Every row comes from one small tree of marks. The marks that hang from a mark follow it in brackets, in the order of their numbers. Every link used is in the known rows. Which tree was each row made from?
Known rows:
Q9[Q202]: [  1 -12  -2 -23  26 -15  66  24  13  -5  83  29 -14 -29  18 -16  18 -48
  -2 -18 -32 -58  41]
Q342[Q728[Q5[Q63 Q118]]]: [ 13  38 -49 -15 -62  12 -30   4  -4  49 -45   6 -26  51   4   3  84  32
  -5  19  12 -50   4]
Q139[Q332[Q5]]: [-18  22  29  12  21  20  82  49  -2 -18  41  14 -12  -9  22 -46  -6  -8
  16   4   8  14  -4]
Q118[Q5[Q63 Q728]]: [  0 -17  40 -27  15 -29   1 -11 -23 -22 -11   9 -15  18 -18  28 -12  -9
 -32  20  -4  12 -15]
Q202[Q5[Q63]]: [-63  -4 -13   3  17  -8   8   5  -6 -11  20 -13  14 -16  21  -1   6 -46
  -4  13   5  31  32]
Q202[Q5[Q63 Q118 Q728]]: [-62 -27   9  -2  10  -6 -68 -13 -10   9 -34  -3   5  35  30  59  12 -19
 -24  11 -21  -3 -28]
Q118[Q5[Q63 Q202]]: [-19 -50 -23  11 -20  24 -35 -37 -12  -4 -29  16 -43  -7 -25  41   9   0
  11 -22  32  35  17]
Q332[Q5 Q139 Q791]: [ 64  82  11  -5   3 -45  58   7  28 -84  71 -35  49 -93 -21 -93 -55  13
   7   3  25  40  51]
Q9[Q202[Q5[Q728]]]: [-55 -21  47 -34  61 -14  59  22  12  -5  79  27   1  -5  36   1  11 -34
  -8 -15 -45 -12 -22]
Q342[Q728[Q5[Q118]]]: [ 42  66 -25 -17 -50  -1  -7  36  24  68   3   3 -34  65  21  -1  65  61
 -26  -7   2 -51   0]
Q63[Q5[Q118]]: [-28  19   4  -6 -16 -35 -77  26 -20  13  17 -27   7  49  44  14  15   5
 -36   9  -6  -3   5]
Q791[Q332[Q5[Q63 Q202] Q139]]: [-52 -40 -61  44 -35  24  12 -68  27  -9  25 -47  61 -45 -72 -10   6 -43
  66  25  80  49  28]
Q332[Q139[Q118[Q5[Q202]]]]: [ 18 -33 -20  25   5  39   4 -35  34 -25   3   7  -8 -23  28 -15 -32  33
   6 -18   5  66   6]
Q728[Q5[Q118]]: [ 36  30 -30 -10 -70 -10 -52  29 -12  66   7 -19 -34  57   6   5  38  16
 -34 -32 -37 -58  11]
Q139[Q118 Q332[Q5]]: [  0   3  40  16  60  49  95  45 -16 -32  -6  30 -14 -27  49 -54 -22   8
  21   1 -32  32 -12]
Q139[Q118 Q332[Q5[Q728]]]: [  9  -5  76  -7  81  31  93  38 -26 -25 -30  41  -4  -3  38 -43 -38   5
   9  18 -54  15 -56]
Q118[Q5[Q63 Q202 Q728]]: [-12 -59  13 -12   1   4 -34 -44 -23   4 -53  26 -32  15 -37  51  -3  -3
  -2  -9  12  18 -28]
Q342[Q728]: [ 37  60  -1 -18  34 -32  86  42  48  14  44  23   0  -3  20 -14  11  16
 -22  26  21 -26  34]
Q791[Q332[Q5]]: [ -3  23  21  15  24 -23  69  14  23   5  81 -46  30 -15 -49  -3  -5 -15
   5  -5  34  27  32]
Q202[Q5]: [-38  23   9  -1  30 -21  34  34  20   6  69 -15   6  -7  37  -8  -9 -17
 -23 -12  -5  30  28]
Q342[Q728[Q5]]: [ 43  79 -14 -34 -24 -23  72  48  17  54  34   6 -20  36   4 -47  48  37
 -18  11   6 -36  14]
Q5[Q728]: [ 34  16  28 -30  37 -56  38  30   4  22  26   8   8   9  -6   2 -35 -33
 -43  15 -36 -50   0]
Q791[Q332[Q5[Q63]]]: [-33  -3  -1  17   8  -6  47 -16  -7  -9  33 -42  39 -24 -65   4  11 -43
  25  23  45  26  40]
Q791[Q332]: [ 13  -9  -8  22  25 -32  53  28  33  30  93 -37  26   6 -17  27 -18 -31
 -13  27  23  -4  66]
Q5[Q63 Q118 Q728]: [  5 -24 -10 -12  -8 -21 -64 -11 -21  15 -55  12   1  32  -1  56   1 -35
 -28  21 -30 -66 -10]
Q118[Q5]: [ 22  20  29  -9   9 -25  27  24  15 -13  60  -3 -31  10  11  10 -11  20
 -39 -18   8  31  26]
Q342[Q728[Q5[Q63 Q118 Q202]]]: [ -1  -2 -80   2 -76  44 -68 -28  -4  78 -84  24 -46  50 -16  31  87  45
  25 -11  29 -48  -7]
Q728[Q5[Q63 Q118 Q202]]: [  -5  -39  -83   10  -99   35 -112  -31  -36   74  -83    1  -45   41
  -31   35   55   -6   14  -35   -9  -50    1]

Write each row's tree:
[-20  11  38 -29   5 -55 -76  20 -30  22  -5 -14  14  72  34  29  -3   6
 -50  24 -30 -19 -40]	Q63[Q5[Q118 Q728]]
[  -9  -65  -38    4  -20    7 -100  -44  -19   42  -96   28  -18   24
  -23   81    4  -26    0   -8  -12  -63  -22]	Q5[Q63 Q118 Q202 Q728]
[  7   0 -55  -8 -86   3 -76   0 -40  48 -40 -16 -27  46  -6   8  51 -15
 -12  -5 -26 -57  15]	Q728[Q5[Q63 Q118]]
[ 20 -39 -14   3  -5  -3 -77 -12   8  59 -48  25 -25  37  -5  74  -9   1
 -21 -32 -21 -60 -24]	Q5[Q118 Q202 Q728]
[  1  11   1  -9 -11 -14  22 -39  30   0   6  -6  34 -29 -49 -40 -25 -13
  16 -15  13   4 -40]	Q332[Q5[Q202 Q728] Q139]
[ 61  17  95  -6 105  15  95  47 -37 -74 -26  35  -1 -50  30 -60 -82  38
  17  15 -47  41 -25]	Q139[Q118 Q332[Q5[Q728] Q791]]
[ 16 -32  34 -14  16 -11 -10 -14   5  22  -4  25 -41  25 -23  47 -22  26
 -23 -34   3  18 -30]	Q118[Q5[Q202 Q728]]
[-33 -19  23 -26  17 -44 -35  -1 -33  36 -16   2  11  36  -7   3 -18 -15
 -14  11  -9  -1 -38]	Q63[Q5[Q202 Q728]]
[-57 -11  23 -17  36 -24   9  -2 -16  -2  -3  -3  20   1  11  11  -9 -46
 -15  29 -17  14 -13]	Q202[Q5[Q63 Q728]]
[ -33  -32   10  -12   -9  -23 -114  -13  -28   48  -48    1   -3   68
   11   51    3   10  -21   -7  -12  -16  -55]	Q63[Q5[Q118 Q202 Q728]]
[-28 -17 -25 -10 -26   1  -1 -69   1 -16 -44  -1  42 -41 -64 -34  -7 -40
  36  13  24   3 -34]	Q332[Q5[Q63 Q202 Q728] Q139]
[ 11  12  25  12  27  18  59  25 -40 -86  -6  11  -3 -70  -1 -58 -33  -4
  41  31  21  39  35]	Q139[Q332[Q5[Q63] Q791]]
[ 69  61  33 -10  -1 -40 -19  -8  24 -64  18 -28  43 -45 -12 -31 -50  37
 -13  -1   0   8  -9]	Q332[Q5[Q118 Q728] Q139 Q791]
[ -3   8  13  21 -10 -15  -7 -23  50   2  56 -57  67  23 -29  22 -10   5
  -6  25  28  10 -26]	Q791[Q332[Q5[Q118 Q728] Q139]]
[-11 -59 -41  30 -10  52 -17 -65   8 -42 -43   9   1 -35  13  -7 -15   5
  26  10  17  68  11]	Q332[Q139[Q118[Q5[Q63 Q202]]]]
[ 16  51 -35 -29 -41  -7  46  16 -11  38 -15   9 -11  24 -14 -43  60   9
   2  37  14 -34  19]	Q342[Q728[Q5[Q63]]]
[ 35  42  48  10  44   6  81  56 -11 -68  44  11  -8 -59  15 -62 -49  27
  24   5  14  39  27]	Q139[Q332[Q5 Q791]]
[-85 -61  13 -17  21  18 -40 -20 -10 -12  -2  26  -9  14  42  54  46 -36
   5  -8 -38 -27 -33]	Q9[Q202[Q5[Q63 Q118 Q728]]]
[-34 -34 -18  44 -17  72 -34   5   2  19 -30  30 -45  16  20  28  18  27
  37 -42  20   3 -31]	Q139[Q332[Q5[Q118 Q202]]]
[ 60  68  -2  11 -21 -22 -19  -2  34 -71  42 -38  32 -63  -3 -45 -34  39
   1 -16  23  24  34]	Q332[Q5[Q118] Q139 Q791]
[-58 -35  36 -18  37   5 -20  10  17   7  47  23 -14  27  58  49  31  -6
 -16 -34 -47 -29 -37]	Q9[Q202[Q5[Q118 Q728]]]
[ -9  12  63 -13  43   2  81  47 -10 -10  17  24  -2  10  11 -31 -22  -8
   4  17 -19  -3 -48]	Q139[Q332[Q5[Q728]]]
[ -3 -26 -70  -7 -75  13 -34 -20 -43  64 -51   2 -33  11 -51 -14  38 -31
  23 -16  -4 -33  18]	Q728[Q5[Q63 Q202]]
[  7  49 -20  11 -43  -6 -20 -10  43 -23  38 -31  32 -17   6 -28   8   6
  -8 -17  14  -2   4]	Q332[Q5[Q118] Q139]
[ -4   8   6  27  -1   0  -7   3  25  19  50 -45  16  16 -31  45  17  13
  -4 -23  34  10  18]	Q791[Q332[Q5[Q118]]]
[ -13  -59  -74   25  -39   26 -102  -38  -10   32  -72   17  -25    6
  -10   68   23  -25   12  -21    6  -44   22]	Q5[Q63 Q118 Q202]
[ 71  -8  29  25  84  26  80  65 -15 -59   7  32 -16 -52  74 -42 -81  21
  10  32 -39  23  53]	Q139[Q118 Q332[Q791]]
[ 25 -32  46  19  54  -4  57 -15  44 -27  67 -34  44  17  17  12 -54  24
 -22  50   2  77  -6]	Q791[Q332[Q139[Q118[Q5[Q728]]]]]
[ 25 -14 -60   8 -82  21 -89  -1  -9  93 -34  -2 -53  52 -16  27  42  23
  -6 -63 -17 -50  -3]	Q728[Q5[Q118 Q202]]
[ -8 -28 -23  48  21  40  49 -44  43  -5  26 -33  53 -47 -29 -27 -24   3
  48  -2  33  65  16]	Q791[Q332[Q5[Q202] Q139[Q118]]]
[ 44  21  67   4  39   8   5  42 -15 -48 -10  18 -15  -6  25  -1 -44  51
   4   1 -12   5 -30]	Q139[Q332[Q5[Q118 Q728] Q791]]
[ 32  36  40 -22  42 -17  70 -10  14 -40  -1  -6  53 -39   3 -74 -45  -8
  -8  13 -42  16 -32]	Q332[Q5[Q728] Q139[Q118]]
[  34   53  -10   -3  -12  -29   35  -23    1 -101   24  -35   55 -106
  -37  -88  -39  -16   24   28   34   41   56]	Q332[Q5[Q63] Q139 Q791]
[ 41  45  18 -16  22 -32  33  -2 -34 -76  -8 -13  14 -87 -44 -52 -28  -9
  17  -5  15  25  52]	Q332[Q5[Q63] Q791]
[ 28  25 -56  -1 -62  30 -43   3  25  94 -38  19 -51  60   0  23  70  69
   3 -36  21 -47 -15]	Q342[Q728[Q5[Q118 Q202]]]
[  4 -19 -12  12   4  22  16 -34   8 -67  -3  -8  17 -31  34 -32 -21  -3
  -2  39  -2  63  27]	Q332[Q139[Q118[Q5[Q63]]]]
[-40 -27  25   8   1  39 -20   3 -33 -15 -62  26 -12  31  14  21  12 -11
  16  28  -8 -16 -60]	Q139[Q332[Q5[Q63 Q118 Q728]]]
[-68 -16 -27  18 -11  14 -70  -5   1   1 -11 -15   1  11  40  48  29 -20
  -9  -2   1  14  17]	Q202[Q5[Q63 Q118]]
[-29 -27 -42  18 -40  36 -82 -52 -18  12 -83   7 -20 -13 -44  41  40  -8
  33 -50  24 -12  -9]	Q332[Q5[Q63 Q118 Q202]]
